Known rows, with every step that occurs
rezu > pepi > zaka: [ 0.89 -1.07  1.99  2.57 -1.76 -3.93 -1.19 -1.61  0.72  1.58 -1.74  0.95
 -1.41  5.53 -3.19  0.54 -1.44  0.90 -1.17]
kulako > romiru: [ 0.18 -1.40  2.30 -0.72 -0.52  1.29  3.34 -0.82 -0.90  0.33 -2.03  1.93
 -2.56 -0.66  0.75  0.69  1.65 -0.86  1.57]
sakad > zaka > romiru > vovogu > pepi > rezu: [-2.93 -2.20 -0.06  1.39  2.03  0.45 -0.28 -1.34  0.42  3.25 -2.83  0.25
  1.26  1.38 -1.91  0.94  3.44 -0.93 -1.60]
pepi > kulako > romiru: [ 0.31 -3.19 -0.35  0.82  1.53 -0.37  2.56  0.40  1.92  1.30 -1.86  1.66
 -2.72  0.47 -0.20  3.96 -2.25  0.04 -0.55]
rezu > romiru: [ 1.02 -0.30  0.85  0.39  2.88  0.08  3.49  0.75 -2.62  0.36  0.16  1.77
 -1.11  2.09  0.81  1.83  0.24  1.10  2.57]
pepi > kulako: [ 0.20 -2.19 -2.01  1.30  1.83 -1.27  0.22  0.96  2.57  1.04 -0.42  0.31
 -0.94  0.87 -0.71  3.46 -3.41  0.64 -1.64]
rezu > pepi > kulako: [ 0.16 -2.59  0.45  2.96  0.29 -4.08 -0.78 -0.77  2.90  1.55 -0.10  2.93
 -1.99  3.53 -2.45  3.86 -3.08  1.44 -1.10]
zaka > romiru > vovogu > pepi: [ 1.48 -2.22  1.39 -3.15  3.69  1.59 -1.29 -0.49 -0.78  0.15 -0.56  0.55
  1.62  0.23  0.54 -0.93  2.68 -2.18 -0.15]
romiru > zaka > pepi: [ 1.44 -2.52  2.62 -1.35  1.37  0.86 -2.48 -3.49 -4.22 -1.61 -1.25 -2.01
  2.35  0.53  0.81  0.88 -0.81 -0.26 -1.02]
sakad > zaka: [-3.72 -0.61 -0.49  3.21 -0.17 -0.25  0.27 -1.47  0.56  2.56 -1.57  0.51
  0.35  0.70 -2.43  1.51  2.53  0.53 -0.70]
pepi > zaka > romiru > vovogu: [ 2.84 -1.74  1.71 -0.65  1.23  0.20 -1.37 -1.00 -1.81  1.64 -3.69 -3.18
  0.38  3.67 -0.77 -1.99 -0.15 -1.17 -1.69]
zaka > romiru: [ 1.69 -0.44  1.99 -2.37  2.57  0.93 -1.86 -0.56 -0.66 -0.09 -1.51 -1.29
 -0.05  1.24  1.32 -0.90  1.19  0.68 -0.03]
zaka > romiru > vovogu > pepi > rezu: [ 1.20 -2.28  0.85 -2.77  3.31  1.17 -0.93 -0.07 -0.35  0.76 -1.44 -0.12
  1.40  0.74  0.68 -0.88  1.73 -2.14 -0.90]
pepi > zaka > romiru: [ 2.43 -0.40  1.51 -0.91  0.76 -0.43 -1.63 -0.63 -1.00  1.05 -3.84 -3.41
 -0.15  4.52 -0.89 -1.99 -0.29  0.33 -1.75]
rezu > pepi > kulako > romiru: [ 0.27 -3.25  1.61  2.60  0.05 -3.48  0.88 -1.23  2.42  1.67 -1.12  3.91
 -3.21  3.21 -2.07  4.25 -2.20  1.01 -0.35]
zaka > pepi > rezu > romiru: [-0.37 -0.79 -0.42  0.28  0.47 -3.81  0.60 -0.05 -1.36 -0.91 -3.88 -3.72
  0.40  1.48  2.26  1.54 -4.64  1.52 -0.41]
vovogu > romiru > zaka > pepi: [ 0.48 -0.86  0.27 -3.21  4.93  2.23  2.24 -1.00 -2.01 -1.16  1.09  0.55
  2.55  1.77  0.84  1.13  1.71 -0.60 -0.06]
kulako > romiru > vovogu > pepi: [ 0.05 -3.21  1.81 -1.46  0.61  1.92  3.90 -0.76 -1.07  0.61 -1.08  3.79
 -0.87 -1.65 -0.05  0.63  3.13 -3.75  1.42]
romiru > vovogu: [ 0.92 -2.79  0.29  0.62  0.90  1.25  0.51 -0.77 -1.63  1.32  0.32  0.37
  1.12 -1.84  0.28 -0.10  0.36 -3.09  0.09]
romiru > zaka > pepi > rezu: [ 0.98 -2.61  1.83 -0.74  0.93  0.33 -2.03 -2.90 -3.51 -0.72 -2.51 -2.87
  2.01  1.30  0.99  1.03 -2.18 -0.21 -2.16]

Rows
[ 0.78 -4.48 -0.25  1.05  1.95  0.27  2.85 -0.03  1.13  1.89 -1.70  1.89
 -2.19 -0.48 -0.06  3.88 -2.04 -1.50 -0.46]
pepi > kulako > romiru > vovogu
[-1.19 -0.69 -1.42 -1.65  2.20 -0.21  2.50  1.63  0.45  0.08 -0.19  3.02
  1.21  2.98 -1.46  1.25  1.18 -1.04 -1.08]
vovogu > pepi > rezu > romiru > zaka
[-1.43 -1.94 -1.81 -1.82  2.09 -0.79  2.18  1.53  3.36 -0.41  0.20  4.43
 -0.09  0.93 -2.13  2.80  1.00 -1.39 -0.79]
vovogu > pepi > kulako > romiru
[ 0.62 -0.54  0.14 -2.87  5.05  3.72  3.08 -0.36 -1.51 -0.05  2.17  2.21
  1.85  2.04  0.06  0.87  3.01 -1.03 -0.04]
vovogu > romiru > zaka
[-2.57 -2.93 -0.20  1.34  3.03  0.42 -0.52 -1.48  0.83  3.02 -2.08  1.00
  1.14  1.19 -2.28  2.08  3.28 -0.72 -1.39]
sakad > zaka > romiru > vovogu > pepi > kulako
[-3.64 -2.09 -0.68  3.54  0.48 -2.51  0.86 -1.74 -1.01  2.36 -4.18 -1.94
  0.99  1.09 -0.78  2.52 -0.55  0.55 -0.98]
sakad > zaka > pepi > rezu > romiru > vovogu
[ 0.26 -3.71  0.07  0.01  1.17 -2.88  0.07 -1.26 -0.25 -0.97 -3.29 -2.01
 -0.03 -0.87  1.55  3.19 -4.24 -0.18 -0.43]
zaka > pepi > kulako > romiru > vovogu
[ 0.46 -3.24  1.88 -1.23  0.19  1.54  3.77 -0.79 -1.28  0.94 -2.03  3.02
 -0.89 -0.37 -0.65  0.15  2.74 -3.79  0.85]
kulako > romiru > vovogu > pepi > zaka
[-2.64 -2.23  0.48  0.91  2.39  0.85 -0.64 -1.81 -0.05  2.67 -1.92  0.90
  1.50  0.84 -2.05  0.88  4.40 -1.00 -0.80]
sakad > zaka > romiru > vovogu > pepi
[ 0.69 -1.33  0.20  1.06  1.75  0.40  2.94  0.48 -2.23  2.00 -2.41 -0.40
 -0.90  3.37  0.77  1.77 -2.10  0.49 -0.95]
pepi > rezu > romiru > zaka
[-0.02 -0.03 -0.47 -3.05  1.55 -0.83 -0.75  0.86  1.28 -0.60 -1.16  0.92
  1.72  3.80 -2.65 -1.35  2.40 -1.16 -1.64]
vovogu > pepi > zaka > romiru
[ 1.26 -2.11  0.41 -0.10  3.59  0.34  3.91  0.71 -2.99  1.00  0.12  2.70
  0.50  2.31 -0.62  1.22  1.43 -1.76  1.84]
rezu > romiru > vovogu > pepi > zaka
[ 0.19 -0.88 -0.29 -2.81  4.58  1.82  2.57 -0.58 -1.56 -0.57  0.22 -0.13
  2.32  2.29  0.97  1.20  0.78 -0.54 -0.85]
vovogu > romiru > zaka > pepi > rezu
[ 0.57 -1.57 -0.41 -2.80  5.58  1.75  2.31 -0.69 -1.11 -0.82  0.99  0.66
  2.24  2.09  0.64  2.32  0.49 -0.41 -0.64]
vovogu > romiru > zaka > pepi > kulako
[-4.34 -1.05 -1.09  3.21 -0.78 -2.96 -0.51 -1.76  0.47  1.80 -4.29 -2.66
  1.00  1.03 -1.13  1.97 -0.81  1.19 -1.88]
sakad > zaka > pepi > rezu
[-0.05 -2.83  0.01 -0.18  0.87 -3.31 -0.07 -1.01  0.35 -1.42 -3.40 -2.13
 -0.45 -0.27  1.48  3.27 -4.37  0.90 -0.50]
zaka > pepi > kulako > romiru
[ 0.80 -3.99  2.47  2.33  0.58 -2.43  0.48 -2.10  1.27  1.73 -1.02  3.97
 -2.74  3.52 -2.19  4.45 -1.86  0.72 -0.72]
rezu > pepi > kulako > romiru > zaka
[ 0.35 -1.64 -0.85  1.81  1.41 -0.46  3.76  1.37 -1.33  2.63 -2.34 -0.41
 -0.99  2.02  1.07  1.49 -2.46 -0.57 -0.44]
pepi > rezu > romiru > vovogu
[-0.10 -1.76 -0.34  0.52  0.76 -3.37  0.74 -0.29 -1.95 -0.43 -3.76 -3.59
  0.80  0.85  2.37  1.48 -4.42  0.46 -0.37]
zaka > pepi > rezu > romiru > vovogu
[-0.24 -2.57 -0.73 -1.10  1.58  0.90  0.84  0.12 -0.25  0.34  1.36  2.62
  2.44 -1.43 -1.13 -0.08  2.20 -4.09 -0.18]
romiru > vovogu > pepi
[ 0.90 -3.25  3.60 -1.25  0.12  1.51  1.96 -2.83 -3.36 -0.17 -3.82 -0.07
 -1.13  0.28  1.47  1.46  0.14 -1.02  0.07]
kulako > romiru > zaka > pepi > rezu
[ 2.04 -2.07  2.70 -0.50  3.82  0.66  1.76 -1.69 -5.55 -0.70 -0.71  0.37
  0.55  2.43  1.39  2.38 -0.30  0.93  1.86]
rezu > romiru > zaka > pepi
[-0.82  0.20 -1.45 -1.86  0.30 -1.30  0.14  1.07  1.63 -0.58 -0.45  1.53
  1.76  3.21 -3.29 -0.90  1.83 -1.50 -1.63]
vovogu > pepi > zaka
[-0.24 -3.23  1.26 -1.06  0.24  1.51  4.22 -0.31 -0.63  1.19 -1.99  3.22
 -1.14 -1.08  0.08  0.73  2.23 -3.70  0.65]
kulako > romiru > vovogu > pepi > rezu
